Each row was made from one path, in order. Every step used is in the known rows, and no mark comes twice. Write each row's path.
(in the rows, 128 means zero)
Known rows
lisoz > fela > fogem > fumem > pafite: [ 97  83 139 136 134 122 121 149 107 130 166 169 130  36 122  67 144 154
 102  95 137 145 127  81  84 140 166 146 114 181 133 147 105 133 113 110
 146 113 134 113 124 130 185 135 149 109 118 170 133 111 100 151 124 141
  95]
zofu > fogem > fela > lisoz: [127 132 133 112 122 128 114 134 153 146 100  83 137 137 124 161 134 113
 109 165 150 123 146  92 154  79  67 149 144  95 107 147 182 110 123 133
 115 138  83 136 102 135 118 152 114 147 118 173 135 160 140  77 122 135
 134]
fipop > lisoz > fela > fogem > zofu: [109 120 146 166 117  80 164 105 148  85 135 151  69  93 114  49 109 120
 128  77 120 123 121 144  97 114 154  83 112 175 144  99 153 170 122 131
 160 158 129  51 132 170 132 116 145  91 115 136 116 104 162 136 176 115
 147]
fela > lisoz > fipop > fogem > zofu: [122  58 135 156 145  90 122 123 134 117 141 110  69 124 137  99 113 107
 161 139  72 155 162 189  93 130 138  54 118 125 127  85 142 165  94  99
 129 198 144  55 114 116 125  93 145 124 120  73 125 113 171 110 149 112
  48]
ditol > fogem > fipop > lisoz: [157 164 105 132 142 154 126 112 163  90  76 126 132 179 112 201  70 111
 153 156 128  93 109 125 154 143 133 116 142 167 126 105 127 121 160 145
 166  98 132 147 175 158  95 157 113 128 137 112 125 155 159 105 167 121
 202]
fela > fogem > fumem > pafite: [ 97  92 133 136 123 136 120 141  85 127 166 147 148  61 124  95 154 141
 152 127 127 129 115  78  73 149 171 104 131 164 151 143 133 121 119 121
 138 120 144 128 127 125 187 154 149 109 115 179 139 117  81 123 104 138
 106]
ditol > fogem > zofu: [135  95 132 148 154 110 180 133 197 105 118 177  77 184 100 193  87 134
 186 107  86  88 137  88 102 162 118  63 137 123 137  75 143 138  74 116
 170  99 166 139 192  78  85 141 166 114 106  82 135 129 160 102 165 167
 206]
lisoz > fipop > fogem > fumem: [137  66 132 124 131 127  89 172 136 169 196 128 140  86 142 111 160 126
 149 149  89 162 130 177  82 166 153 115 129 138 146 130 117 139 129  94
 126 169 134 102 114  72 167 113 156 134 129  94 138  98 149 136 116 150
  65]
fumem > pafite > zofu > fogem: [ 99 132 130 100 145 148 120 120 107 126 103 157 132 119 123 129 164 110
 152 132 145 118  89  91 154 148  81 133 145  73 117 122 124 105 106 127
 113 110 119 150 129 117 142 147 101 135 122 124 134 160  59 163  90 104
 112]
fela > fogem: [123 158 135 152  95 113 147 108 116 128 142  98 121 125 120  67 124 136
 142 104 131 118 134 156  83 119 166  88 118 117 141 139 150 130 133 151
 116 132 151 153 114 129 144 129 153 111  96 184 124 116 118 158 143 127
 166]
ditol > fogem > fumem: [145  84 122 123 146 134 140 185 167 155 137 153 141 163 117 203 125 136
 158 119  95 103 125  76  96 172 133 123 136 159 135 116 118 141 112 111
 172  70 133 168 168  50 120 135 162 137 120 114 150 120 143  93 133 196
 181]
fumem > pafite > zofu > fogem > fela > lisoz: [108 138 126 111 131 151 102 129  88 129  86 100 154 123 136 174 152 113
 113 152 163 151 122 104 152  82  56 151 141  85 100 159 168 101 116 135
 101 124  76 126 106 151 139 153  96 147 129 145 121 164  84 106 107  96
  83]
fipop > lisoz > fela > fogem: [138 151 127 151  94  99 144 115 102 101 134 107 121  91 130  42 121 120
  98  82 148 131 114 169 117  94 157 134 105 171 147 141 131 148 169 153
 136 140 118  92 104 176 147 109 129 103 132 166 117 100 148 151 168 124
 130]
zofu > fogem > ditol: [148 166 118 106 146 101 148 115 167 148 160 161 131 179 114 118 161 135
 137 127 123  95 145  55 169 177  91 123 125 123 133 116 133 114 103 153
 110 124 151 154 131  99 122 117 124 141 119 128 127 135 121 149  95 112
 135]
fipop > fogem > ditol: [150 150 106 137 153  92 141 114  92 149 179 158 142 175 137 101 128 155
 148 111  99 129 170 153 140 183 139  95 106 164 159 129 108 139  85 147
 102 114 181 153 115 119 149  92 134 128 121  87 122 128 153 168 113 106
  96]
lisoz > fipop: [130 117 143 124 112 139 126 135 155 140 161 125 123 137 125 141 121 141
 131 135 107 127 131 138 129 121 132 123 136  90 127 123 111  92 148 115
 116 178 149 131 148  93 104 116 129 131 145  90 132 101 143 141 117 153
 120]
fumem > pafite > zofu > fogem > fipop: [ 99 185 129 101 150 175  90  90 138 114  80 149 135 129 115 123 146  98
 130 167 178  96  89 109 177 151 101 127 141  62 101 110 108 112 112 154
 124 115 134 149 146 155 109 168 108 142 122 140 115 166  73 142  85  62
 140]
pafite > fumem: [135 153 140 123 165 116 160 120 136 114 114  85 121 142 121 116 114 157
 138 154 141 134 160  84 113 125 113 164 151  50 102 110 131 100 113 120
 131 106 171 212 163 111  91 152 125 136 114 148 103 124 126 109 116 153
 175]
pafite > zofu: [126 161 133 124 112 139 159 124  94 128 113 154 123 179 129 163 156 124
 155 106 125 124 112 173 135 130 134 142 126  81 129 131 117 137 133 129
 105 101 148 174 126 106 106 114 126 135 128 118 132 128  82 153 105 147
 156]
fogem > fipop > lisoz > fela: [135 164 139 132 134 135 133 116 172 106  88 143 123 110 126 106  91 126
  85 124 154 123 114 146 162 113 154 158 127 159 119 119  83 140 160 136
 155 118 128 122 141 175  97 124 112 115 151 139 124 129 157 140 163 106
 164]
lisoz > fipop > fogem > fela: [117 104 149 140 113 150  83 140 125 150 164 104 144  88 136 141 125 146
 120 164 122 175 149 188 112  93 111  93 146  82 162 159 146  89 113 129
  97 152 133 100  98 137 151 140 144 135 124  94 131 123 172 125 129 134
 112]
lisoz > fela: [131 137 151 128 138 104 145 124 171 133 134 149 110 127 127 109 113 163
  89  93 137 127 148 120 144 111 142 170 110 136 118 129  81 146 126 116
 135 111 154 148 141  94 115 110 139 120 139 134 148 108 143 150 137 152
 147]
fela > lisoz > fipop > fogem > fumem > pafite: [128  16 106 132 149 129  88 161  69 151 170 109 151  79 140 122 145 124
 134 150  89 185 129 119  72 132 149 108 119 169 126 134 115 136 110  87
 122 150 121  85 122 123 187 107 130 132 147  94 130 122 121 122 102 115
   4]
fogem > fela > lisoz > fipop: [127  95 120 129  96 137 116 135 134 132 137  59 144 136 137 190 127 141
  93 148 113 158 158 139 145  56 117 146 130  94 122 153 144 100 146 123
 103 184  98 110 119 129  97 123 128 138 146 104 131 115 163  95 118 143
 101]
ditol > fogem: [157 121 112 129 153 126 143 134 159 121 114 143 133 198 112 195  80 147
 151 105  97  96 139  96 128 144 117 111 133 112 137 116 119 119 115 135
 151  75 162 188 173  79 111 135 152 130 112 108 135 139 149 128 152 184
 208]
ditol > fogem > fipop > lisoz > fela: [150 145 116 138 146 143 124 118 175  85  72 143 132 149 121 163  69 132
  92 123 140 108 131 126 161 114 136 154 122 172 120 114  85 134 155 143
 173  78 127 112 165 153  86 134 119 122 151 114 126 136 175 131 177 127
 186]
fela > lisoz > fipop > fogem > fumem: [143  37 119 125 124 113 100 175 112 165 181  96 136 100 156 112 148 116
 135 159  90 172 150 167  92 151 148 122 113 151 131 128 123 164 129  93
 118 174 110  79  96  91 155  95 130 145 141 110 137 107 151 105 113 143
  26]
zofu > fogem: [120 152 150  89 146 125 124 119 177 142 121 137 113 131 113 112 149 107
 138 158 136  89 108  76 144 157  86 124 152  86 116 113 150 119 112 130
 128 141 124 160 145  94 115 152 111 136 106 157 134 147 104 121 116 143
 157]

Write each row's path
[127 166 138 107 135 132 109 118 203 113  87 136 113 106 123  89 121 108
  73 145 171  97  99 118 189 130 119 165 133 142 105 115 105 138 160 132
 161 142 103 102 141 171  97 145 102 124 143 153 126 141 151 128 151  81
 156]  zofu > fogem > fipop > lisoz > fela
[123 201 127 144 102 134 121  97 115  89  97  89 131 124 123  74 112 110
 142 146 144 123  94 174 128 120 176 105 127 159 137 130 156 133 178 155
 148 144 121 112 126 195 122 146 115 103 122 184 116 141 134 122 176  78
 170]  fela > fogem > fipop > lisoz
[131  86 149 121 144 111 109 169 131 168 172 144 133  97 132 100 154 120
 165 140 115 146 125 157  67 193 149 115 121 166 143 131 123 157 110 108
 128 119 144 156 113  91 170 123 147 137 113 138 146 126 135 111 113 151
 106]  fipop > fogem > fumem
[ 95  81 138 100 163 139 114 163 152 147 145 167 137  67 113 127 167 118
 145 165 138 115 102  19 107 180 107 124 145 141 116 123 133 107 103  92
 142 117 122 142 142  89 163 174 125 132 124 142 148 146  80 118  89 134
 105]  zofu > fogem > fumem > pafite
[122 149 131 115 116 135 108 125 118 144  95  81 122 160 135 174 140 107
 105 148 156 136 124 142 163  81  57 155 151  71 102 154 181 130 130 150
  93 116  73 136  98 144 112 138 107 158 124 150 128 156 112 101 104 109
 117]  pafite > zofu > fogem > fela > lisoz
[146 188  94 140 110  99 166  97  84 132 179 130 140 163 128  72 127 160
 138  79 121 111 166 135 125 147 167  98 101 158 158 135 131 142 114 171
 107 124 174 154 112 137 145 102 154 121 111 155 123 109 137 178 129 110
 137]  fela > fogem > ditol
[155 171  95 153  99  89 166 108  95 119 162 145 129 139 134  61 121 145
  91  55 124 129 144 145 141 128 167 140  81 204 155 141 110 145 149 171
 120 129 141  86 100 168 142  78 129 102 132 127 102  98 154 184 153 112
 116]  fipop > lisoz > fela > fogem > ditol
[131 136 142 133 122 130 131 129 129 138 105  75 144 156 130 183 108 140
 107 148 128 144 162 133 119  78 120 153 140 116 114 149 172 107 127 124
 115 133 108 159 117 143 116 136 124 142 131 152 140 141 147  75 129 155
 128]  fogem > fela > lisoz
[126 156  91 101 152 139 148 114  80 136 139 189 138 157 123 127 173 128
 135 105 143 114 115  74 190 171  80 128 115 113 128 121 113 106  98 150
  93 106 146 142 126 126 125 114 106 143 133  92 122 142  83 187  72  83
 104]  fumem > pafite > zofu > fogem > ditol
[138  99 132 142 144 122  98 125  86 144 118  80 143 137 141 148 106 148
 118 150 123 165 161 176 118  81 104 127 122 127 129 160 161 138 104 127
 106 126 114 129  85 154 151 118 135 143 122 149 132 152 159  84 139 112
  92]  fipop > fogem > fela > lisoz
[144 135 142 126 120 105 158 129 141 117 125 143 117 119 128 114 122 126
  99 107 124 126 115 134 141 106 135 168 117 179 125 123 104 137 164 106
 138 126 113 115 130 161 122 104 106 115 154 120 132 114 147 129 153 152
 142]  fipop > lisoz > fela
[150 129 135 136 126 151 128 148 162 134 123 132 135 171 116 234  80 148
 124 129 130 115 153  95 132 103  79 115 158  99 144 149 153  79  99 154
 135  75 137 180 145 116 107 167 157 143 115 129 137 144 157  85 135 174
 219]  ditol > fogem > fela
[127 119 130 142  89 103 142 151 136 140 168 140 131  68 136  64 149 129
 104  92 138 137 110 139  84 132 182 160 113 196 145 139 134 163 177 129
 156 145  87  78 109 132 159 108 138 107 135 174 140  99 135 119 144 152
 124]  fipop > lisoz > fela > fogem > fumem
[127 188 133 122 123 145 135 112 141  90  83 130 143 131 117 139 104 115
 143 177 132 107  95 142 136 135 153 115 140 157 128 114 132 123 163 129
 151 126 119 149 147 181 104 156 102 120 143 141 123 149 136 106 150 116
 176]  fogem > fipop > lisoz
[110 129 118 128 143 152 130 128  45 113 107 169 150 148 124 168 146 129
 154 104 134 138 105 137 128 133 127 128 129  99 123 133 103 102 112 121
 104  91 152 176 137 129 134 120 113 128 138 101 127 137  49 162 105 111
 117]  fumem > pafite > zofu
[157 115 112 145 126 132 124 143 139 130  96  77 143 189 130 235  67 147
 108 124 122 125 164 101 130  78  81 140 136 117 107 141 161 115 105 137
 135  84 116 152 138 123 112 133 145 142 124 119 132 146 156  70 148 173
 152]  ditol > fogem > fela > lisoz
[109  56 118 122 131 156 104 163  55 143 170 162 147  76 151 144 177 113
 155 123 110 181 111 179 112 157 139 114 120 121 142 134  94 130 121 100
  95 133 122  92 109 106 180 113 131 130 149  69 124 112  72 163  80  99
  30]  lisoz > fipop > fogem > fumem > pafite > zofu
[130 127 119 120  78 153 103 126 119 150 120  71 140 145 142 177 156 107
  98 161 137 159 126 161 188  60  58 158 145  55 114 151 157  95 155 136
  84 177  77  78 104 131  91 117 115 160 140  90 115 127 120 122  87 119
  80]  pafite > zofu > fogem > fela > lisoz > fipop
[110 134 152 160 118  90 166 102 179 101 142 155  50  89 121  38 114 148
 126  70 125 112 151 142  99 134 163  89 116 135 136 106 138 167  98 140
 141 145 158  72 130 120 126 128 171  99 100 155 125  99 147 142 163 121
 153]  lisoz > fela > fogem > zofu
[145  94 120 135 111 123 127 130 123 128 140  61 127 170 139 155 114 127
 116 139  96 141 143 146 138  86 145 136 122 106 109 117 118 131 149 102
 106 194 117 112 123 105  95  88 119 134 153  89 137 103 144 122 117 147
  73]  fela > lisoz > fipop
[106 168 121 101 133 174 113  98  99 101  71 142 141 112 126 133 146  70
 136 183 163 113  58 126 184 149  98 114 155 122 116 123 131 109 154 136
 133 133  92 124 140 192 121 164  85 136 141 113 119 175  83 134 122  61
 138]  fumem > pafite > zofu > fogem > fipop > lisoz
[127 174 141 113 127 143 117  96 155 107  78 143 114 116 135 110 138  91
  85 135 174 118  92 149 204 131 104 179 127 127 104 120  95 157 178 150
 137 129  96  92 126 172  98 120  93 140 155 131 125 145 121 157 135  80
 144]  pafite > zofu > fogem > fipop > lisoz > fela
[102 101 131 125 128 167 143 163  68 133 142 184 150 109 132 164 171 123
 161 111 127 147  79 116 106 165 133 134 125 124 127 136 106 128 119 103
 122  97 129 155 138 104 153 131 127 130 142 119 142 130  62 136  83 144
 114]  fogem > fumem > pafite > zofu
[131 154 142 147 118 101 144 107 133 122 151 128 110 114 122  35 109 154
  93  68 145 127 153 164 110  94 178 140 101 131 136 147 107 143 129 146
 122 127 154 110 107 128 142 117 155 104 105 187 126 100 129 164 151 135
 154]  lisoz > fela > fogem
